What can hang from each mark
K: D E F G J P V Z
X: B G T
D: K
C: K
U: X
J: K
E: K
G: K R
Z: K
B: X

In the rows, 128 means zero.
Known rows, with every way that one mark hangs from another
(X B (G R) T): [132 121  95 151 141 107  61 150 120 110 109 178 120 119 132 181 129  34
 138 140 139 141 122 118 120 168  99 139 165 160 111 126 142 131 101]
(K D F P Z): [121 134 145 113 127 130 236  98 128 155 146 105 138 132 106 133 123 174
 108 141 118 140 131 134 106 119 122  97  79 142 151  98 115 137 114]
(C (K E V)): [124 158 156 108 131 153  84 124 139 130 116 125 132 131 129  75 126 156
 139 143  97  67 150 118 102 119 167 125 136 117 136 113 117 138 135]
(J (K D P)): [142 142 176  96 109 130 146 107 118 110 134 102 140 134 117  94 140 181
 143 146 119 159 144 133 106 110  99 114  90 122 149 123 120 122 147]
(B (X T)): [143 151 102 123 152 139 145 107 130 133 114  96 122 139 135 140 127  78
 139 117 115 140 122 117 136 141 110 137 159 144 123 155 143 123 140]
(C (K F)): [113 143 141  65 121 138 161 125 142 120 113 139 134 129 127 140 126 103
 136 118  89 117 143 126 130 127 149 153 126 133 149 108 124 137 130]
(C K): [128 144 143  92 119 156 156 131 139 123 108 137 135 135 145 129 133 103
 143 119 102 111 138 123 128 120 148 134 130 120 135 107 123 121 139]
(B (X (G K R) T)): [139 126  98 149 139 133 122 127 125 119 120 106 119 125 133 139 137  64
 127 132 140 145 105 113 158 156 108 137 163 163 117 165 140 135 127]
(B (X (G (K D)))): [150 125 113 140 123 144 115 128 114 134 129 123 125 126 117 152 152 106
 123 125 136 141 110 130 147 120 109 141 150 129 117 163 138 127 132]
(Z (K P)): [127 128 163 136 126 125 153 111 132 121 113 111 132 135 175 145 126 141
 129 120 149 177 148 122 154 122 122 143 127 115 136 128 126 123 145]
(X B (G K R) T): [129 111 100 158 134 100  79 155 117  99 113 162 117 115 135 157 126  43
 134 144 144 148 110 124 139 162  99 148 169 154 117 147 140 125 104]
(G (K D E P)): [132 133 156 126 120 132 169 116 123 128 133 114 129 140 129  94 142 199
 135 152 127 164 134 123 124 102 110 108 112 112 141 130 126 117 128]
(Z (K D G P)): [138 117 157 151  96 104 186 113 131 131 137 124 136 137 142 136 144 183
 107 134 139 159 146 130 122 112 111 129 101 117 132 136 114 122 131]
(Z (K F (G R))): [122 104 129 113 115  93 194 129 139 110 139 146 136 121 127 125 120 144
 103 119 126 147 124 112 159 150 126 162 112 136 144 130 115 135 129]
(E (K F J V)): [101 137 155 107 142  88  67 118 152 129 136  72 131 115 108  90  95 130
 128 109 128  53 145 154  91 134 179 136 125 142 126 123 124 139 138]
(Z (K J P)): [113 122 166 132 123 110 171 104 131 130 119  91 128 137 167 140 123 145
 124 112 162 131 161 139 128 121 135 137 124 117 134 137 121 122 157]
(K D F J): [112 127 149  81 126 115 190 115 122 139 147  96 134 132  97 149 126 133
 122 108 105  93 140 157  75 121 131 124 106 139 137 132 124 126 137]
(C (K D)): [128 142 159  88 107 152 151 128 138 131 120 116 140 138 126 135 148 114
 139 126  92  91 129 136  95 112 142 118 117 122 134 108 117 123 132]
(U X): [138 125 115 120 139 186 113 144 119 126 131 111 133 134 137 159 126 138
 136 110 121 157  94 130 163 118 129 110 126 104 121 128 136 121 141]
(E (K V)): [131 145 150 139 141 120  57 131 150 123 125  92 133 121 135  89 106 123
 140 116 124  92 128 132 116 128 165 126 130 131 115 112 128 126 136]
(U (X G)): [138 119 111 144 128 182  58 155 110 130 130 158 127 122 148 189 140 106
 131 109 129 167 105 131 156 125 127 114 138 116 111 124 140 132 128]
(Z K): [131 124 151 126 125 131 156 126 131 119 116 124 131 130 171 140 127 105
 129 100 131 155 133 124 147 128 132 160 138 111 131 127 125 114 142]
(U (X B (G (K E)))): [134 101 101 146 131 149   4 169 106 119 121 191 122 120 122 168 139 124
 130 139 151 158 101 132 168 122 115 137 161  85 115 136 143 129 108]
(K (G R) P): [145 132 107 152 124 118 225 124 131 117 135 138 134 138 123 110 122 192
 122 153 142 167 128 101 162 130  99  97  92 138 132 124 122 132 138]
(G R): [139 138 123 118 142 152 191 135 130 110 127 118 134 133 134 119 119 128
 138 125 130 141 107 109 152 144 119 114 115 136 127 116 130 120 143]
(C (K E G)): [128 140 124 112 106 128 163 132 143 132 119 190 131 139 129  94 147 158
 131 142  96 105 150 105 127 114 142 138 120 109 136 105 116 127 121]
(D K): [141 134 134 107 120 138 154 133 126 103 121 115 132 131 146 127 121 104
 151 113 119 159 142 119 134 112 119 153 115 111 159 116 138 118 143]
(B (X (G K))): [150 131 101 145 131 141 117 132 115 127 118 140 119 125 130 151 139  91
 127 119 142 155 119 121 174 126 115 152 160 123 119 161 143 127 139]
(C (K Z)): [124 141 135 110 118 161 202 129 143 143 115 138 134 135 148 110 127 109
 129 126 106  87 125 123 125 121 158 120 116 121 140  88 112 122 129]

Rows
[109 128 162 114 124 109 154 104 154 152 138 101 139 125 107 106 122 160
 119 142 135 113 130 139 102 124 144 105  81 146 135  78 113 135 106]	(E (K D F P Z))
[107 134 158  88 126 112 190  95 121 141 143  86 134 137 100 149 125 175
 122 129 123 117 157 155  83 114 121 105  95 144 144 131 122 135 138]	(K D F J P)
[135 118 102 137 135 134 144 131 121 125 129 108 123 125 113 131 134 106
 122 127 168 104 107 127 162 140 123 129 149 137 115 163 134 133 148]	(B (X (G (K J) R)))
[140 110  95 145 136 161   6 166 105 124 119 185 127 120 126 210 134  95
 133 125 150 153 101 137 158 128 115 131 156  95 110 128 146 130 115]	(U (X B G))
[131 119  97 125 148 146  49 148 115 121 117 121 126 134 129 179 119  87
 139 125 121 148  96 138 139 136 112 123 155 114 116 138 142 121 116]	(U (X B T))
[116 114 136 141 109  91 173 122 135 137 134 153 125 135 145 100 136 166
 114 117 138 102 161 125 117 123 136 155 126 101 127 132 115 117 138]	(Z (K E G J))
[123 121 120 155 126 124 120 141 128 113 125 154 115 120 153 115 143  84
 137 139 125 157 126 104 126 157 115 131 150 161 121 132 133 130 108]	(X (G (K E) R) T)
[136 123 135 138 104  97 122 138 151 133 138 140 138 130 112 103 141 144
 128 124 120 107 122 133 103 119 134 123 101 125 112 106 122 115 114]	(E (K D G))
[104 134 133  79 144 113 166 112 130 137 135 151 123 131 114 114 119 151
 134 118 112 106 162 130 104 129 138 141 123 124 144 115 129 131 130]	(K E F J)
[142 128 114 151 108 121 229 125 132 165 155 178 132 138 109  79 145 198
 105 149 106 101 123 112  93 112 120  99  84 111 128  97 109 115 102]	(K D E G Z)
[128 104  93 154 133 135   8 166 104 115 117 154 119 120 139 191 131  63
 132 126 138 166  98 143 152 137 112 138 172 123 110 157 146 126 106]	(U (X B (G K) T))
[140 131  97 151 134 125 103 122 118 127 116 121 113 126 145 158 140  54
 130 118 127 156 123 122 150 140 110 153 173 150 115 171 144 129 129]	(B (X (G K) T))
[111 142 140 104 148 113 136 114 124 127 142  83 128 121 107 113  91 145
 118 107 109  79 148 150  97 129 158 130 126 145 138 146 125 141 152]	(K F J V)
[141 136  94 144 146 138 108 118 126 126 120 120 120 125 125 159 139  57
 133 131 134 135 116 109 138 161 108 131 159 169 113 146 140 140 128]	(B (X (G R) T))
[127 130 139  79 124 124 209 115 124 118 138 135 133 119 115  74 113 141
 125 125 103 139 131 126 133 137 129 152  96 127 161 102 114 124 134]	(J (K F Z))
[128 115 104 149 136 168  52 150 120 123 132 125 125 123 145 180 136  83
 131 124 126 152  93 124 138 152 122 101 141 152 111 128 136 141 119]	(U (X (G R) T))
[ 92 127 149 117 136  91 173 101 155 153 130  96 131 125 124 100 103 149
 122 127 156  86 147 144 112 130 160 117  94 143 135  85 114 135 124]	(E (K F J P Z))
[ 98 120 155 103 124  96 159 116 155 160 147  89 136 123 100 104 119 127
 116 117 131  43 125 160  70 130 165 116  88 140 126  89 112 125 113]	(E (K D F J Z))
[142 114 100 153 125 111  72 163 105 108 108 203 120 117 137 171 130  75
 136 127 152 163 126 132 161 129 105 165 167 112 120 143 144 117 114]	(X B (G K))
[137 135 100 147 137 129  93 119 123 133 117 139 111 127 143 135 147  79
 133 132 125 151 133 113 141 139 113 151 174 142 116 158 142 130 120]	(B (X (G (K E)) T))
[146 127 107 150 135 142 140 121 123 121 123 119 125 128 124 137 137 134
 125 147 170 157 112 110 188 135 103 123 139 143 121 153 137 140 142]	(B (X (G (K P) R)))
[114 145 177 115 134 104  47 104 150 132 141  64 140 120  94 100 112 173
 126 143 122 105 142 146  90 120 154 107 103 151 134 116 121 148 120]	(E (K D F P V))
[122 151 146 133 147 133 117 117 126 139 136 100 124 132 124  73 109 176
 132 127 121  64 155 132  84 120 158 110 131 118 124 134 125 129 150]	(K E J V)
[137  98 100 146 128 152  26 174 103 115 121 172 125 118 127 189 132 102
 128 126 157 166  93 141 179 122 115 139 159  95 113 147 144 126 118]	(U (X B (G K)))
[136 134 133 150 111 106 159 125 121 141 161  91 133 134  92  91 119 188
 104 123 110  45 135 153  61 107 143  95 101 132 116 159 112 126 147]	(K D G J V)
[123 135 160 106 132 122 112 123 124 122 150  99 130 123  93  72 118 188
 116 138  90 112 123 134 101 116 139 133 122 127 146 147 122 136 120]	(G (K D E F V))
[127  97  95 127 131 139  19 167 105 112 126 177 126 113 113 192 126 100
 122 124 144 169  98 144 177 129 117 152 155 102 125 147 143 137 109]	(U (X B (G (K F))))
[120 122 121 138 113  79 138 133 151 134 132 134 130 130 128  97 121 133
 131 111 144  81 141 137 113 124 147 132 111 121 112 116 122 115 133]	(E (K G J))
[117 118 139 117 136 130 202 134 131 115 137 104 125 134 122  67 122 167
 134 136 146  99 113 120 138 132 131 113 118 122 132 133 121 116 145]	(G (K E J) R)
[134 130  92 157 135 105  47 145 112 119 103 192 116 120 144 195 132  22
 142 125 127 157 145 129 110 150 102 155 178 143 110 131 147 125 100]	(X B G T)
[143 144 114 151 120 115 195 112 129 135 130 184 126 142 130  96 137 217
 129 153 129 172 163  95 145 111 105 115 106 111 135 114 126 126 125]	(K E G P)
[132 104 106 159 121 176 109 160 112 138 136 147 124 120 150 155 132 123
 116 116 141 157  85 135 170 120 137 112 129 111 114 127 129 126 123]	(U (X (G (K Z))))
[145 140 121 137 117 109 113 131 129 112 140 136 130 126 115  58 117 180
 131 143 110 116 156 106 110 107 132 144 108 106 156 129 126 136 134]	(D (K E G V))
[114 140 130 115 144 126 212  95 135 153 132 154 127 132 126  97 116 194
 118 154 124 154 152 106 132 126 128 114  95 129 156  84 119 140 111]	(K E F P Z)
[141 143  91 146 143 137  88 114 122 136 112 133 116 128 140 174 141  48
 133 116 122 150 137 118 129 145 112 146 170 154 113 152 146 134 126]	(B (X G T))
[128 111 108 156 122 158  55 152 112 120 127 127 118 122 162 176 138  78
 131 111 123 173 103 137 151 131 125 124 153 134 111 154 140 130 119]	(U (X (G K) T))
[114 140 184 139 126 107  64 105 148 143 141  38 137 129 111  90 115 176
 130 136 149  48 146 161  63 111 161  87 103 140 116 122 117 133 143]	(E (K D J P V))
[130 119 143 129 125 144 238 134 133 136 151 107 134 132 110  54 134 184
 115 155 132  98  81 115 124 130 124  92  89 125 135 105 109 115 116]	(G (K D E Z) R)
[108 126 172 129 127 115 157  99 135 138 119 111 125 138 162 112 131 175
 130 129 158 128 173 128 116 119 136 135 125 109 134 123 119 124 145]	(Z (K E J P))
